Every row comes from one small tree of marks. The marks that hang from a mark follow it in brackets, in alphabetical order. Every link used is in the known rows. Which tree was each row made from?
Known rows
tukup[sevad[bodidi[mupalof]]]: [-39.0  48.9  12.1  19.6  13.1  25.0   9.7  13.7 -19.5  19.0 -19.0  40.2
  18.3  -0.8   4.0 -19.7  33.5  -9.5 -24.0  34.0  -6.5 -56.2]
bodidi[mupalof]: [-23.3  -0.1  -7.0  -2.0 -10.0  -5.3 -14.7  -1.7   6.0  10.7  -1.2  10.8
   2.7   7.8  -7.2   5.6  12.1   4.8  -6.1  -1.9 -20.0 -25.4]
bodidi[deravu mupalof[vanoren] sevad]: [-14.4  -1.7  72.4  21.6 -30.8  24.0 -61.3 -12.2  16.1  11.6   9.9  12.2
  48.1  22.0  -3.3  45.1  34.2  60.0   8.1  18.3  -9.6 -54.6]
vanoren[dosu sevad vado[bodidi[deravu]]]: [ 16.4 -30.8 -11.0  23.1   9.9   7.0 -49.5 -11.1  53.0  -5.8  25.6 -11.9
  -1.1  35.1  13.4  15.1  -1.1  43.5  57.7 -55.5  45.5  44.2]
mupalof[bodidi[deravu sevad] vanoren[dosu]]: [  0.5 -15.2  78.4  24.4 -22.3  30.8 -59.5 -26.9  54.0 -13.5  15.4  -0.1
  45.8  40.8  -6.4  30.5  34.2  43.5   4.7 -12.4  -7.9 -40.0]
tukup[sevad[vanoren[dosu]]]: [ -3.3   9.2  20.9   4.7 -29.6  18.6  -0.1  -6.8  25.7 -13.7  10.9  10.1
  14.6   5.3  13.6 -25.0 -12.8  16.0 -10.6 -19.4  17.6 -15.0]
vado[bodidi[mupalof]]: [-14.6 -14.2 -15.6  32.4   1.2  -5.5 -19.3  -2.1  -5.7  -2.1  18.1  20.1
 -18.0   8.9   8.8  19.8  22.6   0.0  -4.4 -18.3  -2.1 -12.0]
bodidi[deravu mupalof sevad]: [-31.9   9.9  31.6  15.4 -10.7   2.9 -42.6  -4.4  15.3  26.1  17.5  22.2
  45.9  25.9   7.9  45.3  41.8  46.1  26.8  20.1 -26.0 -56.4]
vado[bodidi[mupalof] vanoren[dosu sevad]]: [ -2.0 -30.7  -0.5   4.6   2.3   9.3 -53.3  34.4  37.8  -8.4  31.4  10.5
 -43.5  16.8  10.8  -2.9   3.2 -14.7  20.7 -31.2 -19.3  11.3]
sevad[vanoren[dosu vado[bodidi[deravu]]]]: [ 10.6 -24.4  11.5  41.2 -19.3  -3.3 -50.3 -36.0  55.4 -15.3  28.6  -8.9
  25.9  33.1  28.2  20.1  11.2  59.0  34.1 -59.1  66.2  16.7]
deravu[bodidi[sevad[vanoren]]]: [-24.2  13.0  36.7  14.7 -38.4  34.0  -2.3  -8.6   3.0  19.7  38.5   7.2
  32.1  18.6   6.7  20.5  49.0  46.5  -9.7   3.0  11.8   2.3]
bodidi[deravu mupalof[vanoren[dosu]] sevad]: [  4.9 -19.4  75.7  23.6 -37.6  24.9 -78.1 -12.9  56.9   3.2  17.7   4.5
  51.9  37.2  -6.6  33.2  28.8  61.4  19.8  -6.3 -18.4 -52.4]
vado[bodidi vanoren[dosu]]: [ 28.9 -41.5  15.4  31.6   8.8   0.1 -40.1  19.4  32.3 -16.9  28.8  12.6
 -22.7  -6.1  22.7  -1.2  12.5 -22.1  18.4 -21.5  -6.9   6.5]
tukup[sevad[vanoren[dosu vado[bodidi]]]]: [ -0.1 -18.9  -0.6  39.2 -18.1  13.4 -23.1 -25.2  42.2 -31.9  25.5  15.7
  -2.2   8.5  14.5 -18.5   5.2  28.8   8.4 -46.8  62.7   5.8]
tukup[sevad[bodidi]]: [-11.2  51.0  17.0  21.8  24.1  28.8  21.7  13.6 -26.1  10.3 -16.0  31.3
  16.2  -7.6   9.3 -22.5  21.7 -16.8 -15.7  34.6  10.4 -29.7]
sevad[bodidi[mupalof]]: [-26.2  42.9   0.6   6.6   8.9  10.6  -6.5   8.9  -4.2  19.6 -18.0  16.5
  14.1  21.0  -7.5  -4.4  34.3  -7.6 -18.4  11.8 -10.7 -36.1]
tukup[sevad[vanoren]]: [-24.6  27.9  22.2   5.9 -24.1  16.5  12.4  -7.4 -11.1  -7.7   4.0  16.9
   6.7  -8.5  15.4 -18.3  -9.6  13.8 -19.8   9.0  26.5 -17.8]
vanoren[dosu sevad vado[bodidi[mupalof]]]: [ -3.9 -35.2 -36.1  11.0  -3.2   4.9 -51.4  -3.3  60.3 -19.1  24.6  -4.6
 -30.6  38.6 -14.1  -2.6   8.9  18.0  31.7 -62.4  18.4  30.4]
deravu[bodidi[mupalof[vanoren]]]: [-17.1 -25.2  38.8  23.1 -32.4  39.3 -20.2 -14.8   0.3  27.4   0.9   4.7
  20.3  -1.8  -9.4  12.1  31.9  34.5 -27.6  -4.5   6.3  -6.2]
sevad[bodidi[mupalof] vanoren[vado]]: [-43.3  47.2   1.0  -0.6 -14.0  13.6 -27.8 -17.2  28.1   6.2 -18.4   7.0
  24.2  31.9 -12.2 -15.2  32.0  28.1 -18.0  -9.3  40.5 -23.6]
tukup[sevad[bodidi[mupalof] vanoren]]: [-49.9  69.4  22.2  13.2 -12.9  27.2   5.1   0.8 -20.0  12.2 -10.5  32.8
  19.9  13.8   9.4 -23.1  24.3   7.7 -36.2  19.0  14.1 -50.5]

Write each row's tree
[-13.8 -27.6  22.9   3.5 -27.6  14.9 -50.3 -28.3  39.0  -8.7 -19.6   0.4
  11.9   3.6 -29.2  -1.5  10.3  35.9 -10.1 -15.6  27.8 -17.5] => bodidi[mupalof[vanoren[vado]]]
[ 10.5 -23.4 -19.3 -26.2  -5.0  14.0 -30.5  -2.3  67.1 -11.6   4.5 -19.3
 -11.9  27.2 -21.8 -25.0 -15.3  18.7  34.8 -46.0  22.4  39.4] => vanoren[dosu sevad vado]
[ 24.3 -47.9 -20.9  35.2   3.4  -4.9 -37.4 -18.5  54.9 -26.3  20.4  -0.6
 -10.4  15.2  -2.2   2.3  13.1  11.1  28.7 -51.4  34.9  22.4] => vanoren[dosu vado[bodidi]]
[-24.2   3.0  18.6  53.6  -5.2   7.0 -23.4 -33.0   0.5  -7.1  18.9  25.7
  26.4  -4.9  41.9  14.3  12.0  55.7  19.2 -11.5  79.0  -4.7] => tukup[sevad[vanoren[vado[bodidi[deravu]]]]]
[ 29.9  22.1  42.9  -6.6  -6.5  52.4 -27.6  19.1  29.9 -13.1 -14.3 -22.4
  -6.1  41.0 -20.1 -30.2 -10.1   3.3  -8.3 -18.0  19.3  22.0] => mupalof[vanoren[dosu sevad[bodidi]]]
[-34.2  58.0  12.2  -2.7  18.9  22.8 -19.9  18.1  -5.4  36.5 -11.7   5.8
  22.9  41.5   9.7   8.5  17.9  22.6  13.4  11.4   2.4 -13.3] => vanoren[sevad[bodidi[deravu mupalof]]]
[ 24.0 -29.6   7.6   6.9   7.0  11.6 -41.5  34.5  32.4 -19.3  33.9   1.6
 -46.6   9.1  18.1  -9.7  -9.9 -21.0  26.3 -29.1  -1.9  36.3] => vado[bodidi vanoren[dosu sevad]]
[ 14.6 -32.4  18.3  19.2 -27.0  27.9 -52.2   7.6  35.8 -23.7  22.5  -9.1
 -34.3  38.0 -11.4  -0.2  -9.7  19.1  -0.6 -50.0  12.5  18.9] => vado[bodidi[mupalof[vanoren[dosu sevad]]]]
[  2.4  28.4   7.5   2.7 -14.7  17.6 -27.9 -19.9  60.6 -11.2  -9.0 -11.7
  25.3  39.0 -10.1 -31.2  19.8  22.7  -4.2 -34.2  47.6   2.5] => sevad[bodidi vanoren[dosu vado]]
[ 12.5 -29.9  35.9   5.0 -34.0  17.5 -48.7 -10.0  50.0 -11.8  -2.8  -8.2
   8.0  18.8 -21.4  -6.1  -1.3  17.7 -11.2 -30.0  -8.4 -23.2] => bodidi[mupalof[vanoren[dosu]]]
[-36.0  14.3  35.5  16.2   4.5  10.4 -26.2 -18.7  14.3   6.9  20.4  17.5
  38.4  25.5   8.6  43.9  47.1  28.2   9.0  14.5 -15.0 -43.1] => mupalof[bodidi[deravu sevad]]
[  1.4 -41.9   7.0  31.2  -0.1  -4.0 -52.1  17.4  38.5  -5.5  26.4  22.6
 -19.0   1.0  17.3   5.8  22.4 -19.8  11.1 -22.9 -23.2 -19.6] => vado[bodidi[mupalof] vanoren[dosu]]
[-17.9  67.1  38.2  15.7  -0.8  16.7  -9.0  -6.3 -10.8  18.8 -11.6   0.0
  45.3  30.4  29.0   9.2  16.6  34.9  -7.4  10.6  38.1 -15.9] => sevad[bodidi[deravu] vanoren]
[ 31.4 -17.9  33.9 -16.2 -25.4  37.5 -32.7   7.9  40.8 -19.8   4.1 -29.6
 -16.8  28.3 -18.5 -21.3 -33.6  15.4   2.2 -33.8  13.6  31.7] => mupalof[vanoren[dosu sevad]]
[-46.5  50.5  21.6  11.5  -5.2   9.0 -40.1 -27.2  23.9  24.2 -19.0   5.8
  54.2  36.6   8.6   9.0  36.9  53.9   1.5  -2.7  47.3 -33.2] => sevad[bodidi[deravu mupalof] vanoren[vado]]
[  8.8 -25.3  55.3  16.7 -26.4  14.8 -62.1 -17.2  46.8   6.6  -3.1  -8.2
  39.0  21.6   0.4  18.8  -0.6  47.5   8.3 -24.5  -1.7 -33.1] => bodidi[deravu mupalof[vanoren[dosu]]]
[-11.3  18.4  41.0  47.1 -22.0   5.9 -36.5  -9.9  -3.1  -5.4  45.8  14.7
  25.4  34.7  36.6  50.3  36.0  56.9  18.3  -3.6  31.0 -13.1] => vado[bodidi[deravu sevad[vanoren]]]
[-21.4 -20.6  58.5  27.1 -38.6  49.2 -34.7  -8.9   8.9  25.1  19.3  13.6
  33.7  12.6 -17.5  28.4  60.3  47.9 -16.0  11.9  -9.7 -25.0] => deravu[bodidi[mupalof[vanoren] sevad]]
[-37.1  -8.9  16.5  18.5 -19.7  27.9 -13.4   1.2   6.6  36.6  30.2  22.9
  29.0  13.9  -7.9  32.2  70.1  35.1   1.3  11.6 -29.2 -26.4] => deravu[bodidi[mupalof sevad]]
[-47.2  33.6  45.5   8.9 -21.9  11.8 -28.5 -30.4  18.0   1.1  24.4   7.9
  40.0  40.4  14.6  37.3  41.3  47.7  -6.9   2.6   6.0 -39.1] => mupalof[bodidi[deravu sevad[vanoren]]]
[ 11.8  25.2  24.0 -16.7  19.0  30.9 -28.8  45.2  33.9   5.3  -4.0  -2.9
 -13.0  19.3   0.3 -37.0  -0.2 -29.5  11.9   0.8 -11.8  13.2] => vado[vanoren[dosu sevad[bodidi]]]
[  3.4 -42.2  27.9   6.2 -19.7  20.3 -49.9 -44.9  76.4 -31.6 -11.9 -12.7
  10.2  19.2 -33.6 -12.9   9.1  20.4 -13.6 -45.9  30.4  -4.1] => mupalof[bodidi vanoren[dosu vado]]
[ 19.9 -27.5  24.9  20.9  15.9  11.0 -56.3  29.0  31.0   1.5  34.0   2.8
 -11.2  15.2  38.2  14.3  -5.8   8.9  49.7 -25.1   5.7  26.3] => vado[bodidi[deravu] vanoren[dosu sevad]]
[-28.2  12.7  13.0  32.7 -36.0   4.1 -37.2  -4.2   7.2 -15.6  47.4  21.8
  -5.4  35.9   9.5  29.9  44.5  30.6  -8.4 -13.9   7.4 -31.1] => vado[bodidi[mupalof sevad[vanoren]]]
[-19.5   1.4  76.3  23.6 -16.3  31.5 -46.2 -23.7  15.7  -4.5   8.4   8.4
  40.0  25.3  -2.3  41.3  39.6  43.2  -9.2  14.4   4.9 -45.4] => mupalof[bodidi[deravu sevad] vanoren]
[ 22.2 -36.2  35.9  36.3  -2.0   8.0 -54.5  25.5  42.4 -23.0  47.7  27.1
 -10.6   7.9  16.7  14.9  38.5 -10.7  25.7  -3.7 -20.4 -16.0] => vado[bodidi[sevad] vanoren[dosu]]
[-23.1   6.3  48.5  -4.7  -6.1  30.2 -31.6 -15.3   6.8  -1.1  -6.1 -14.0
   5.5  26.6  -0.7  12.9  -8.6  32.9  -7.7 -10.1  23.0   9.2] => mupalof[bodidi[deravu] vanoren[sevad]]
[-12.8  -5.2  54.7   9.4 -37.0  24.8 -50.4  -3.3  19.8  -8.1   9.6  12.9
  15.4  20.3 -23.6  17.7  31.5  31.6 -14.0  12.4 -13.1 -46.8] => bodidi[mupalof[vanoren] sevad]
[ -6.5  45.0  23.5 -17.4  26.8  31.6 -15.4  44.3  -5.5  11.5 -10.8   7.8
 -18.3   6.6   4.3 -26.9   1.6 -30.9   0.4  27.0  -1.5  11.4] => vado[vanoren[sevad[bodidi]]]
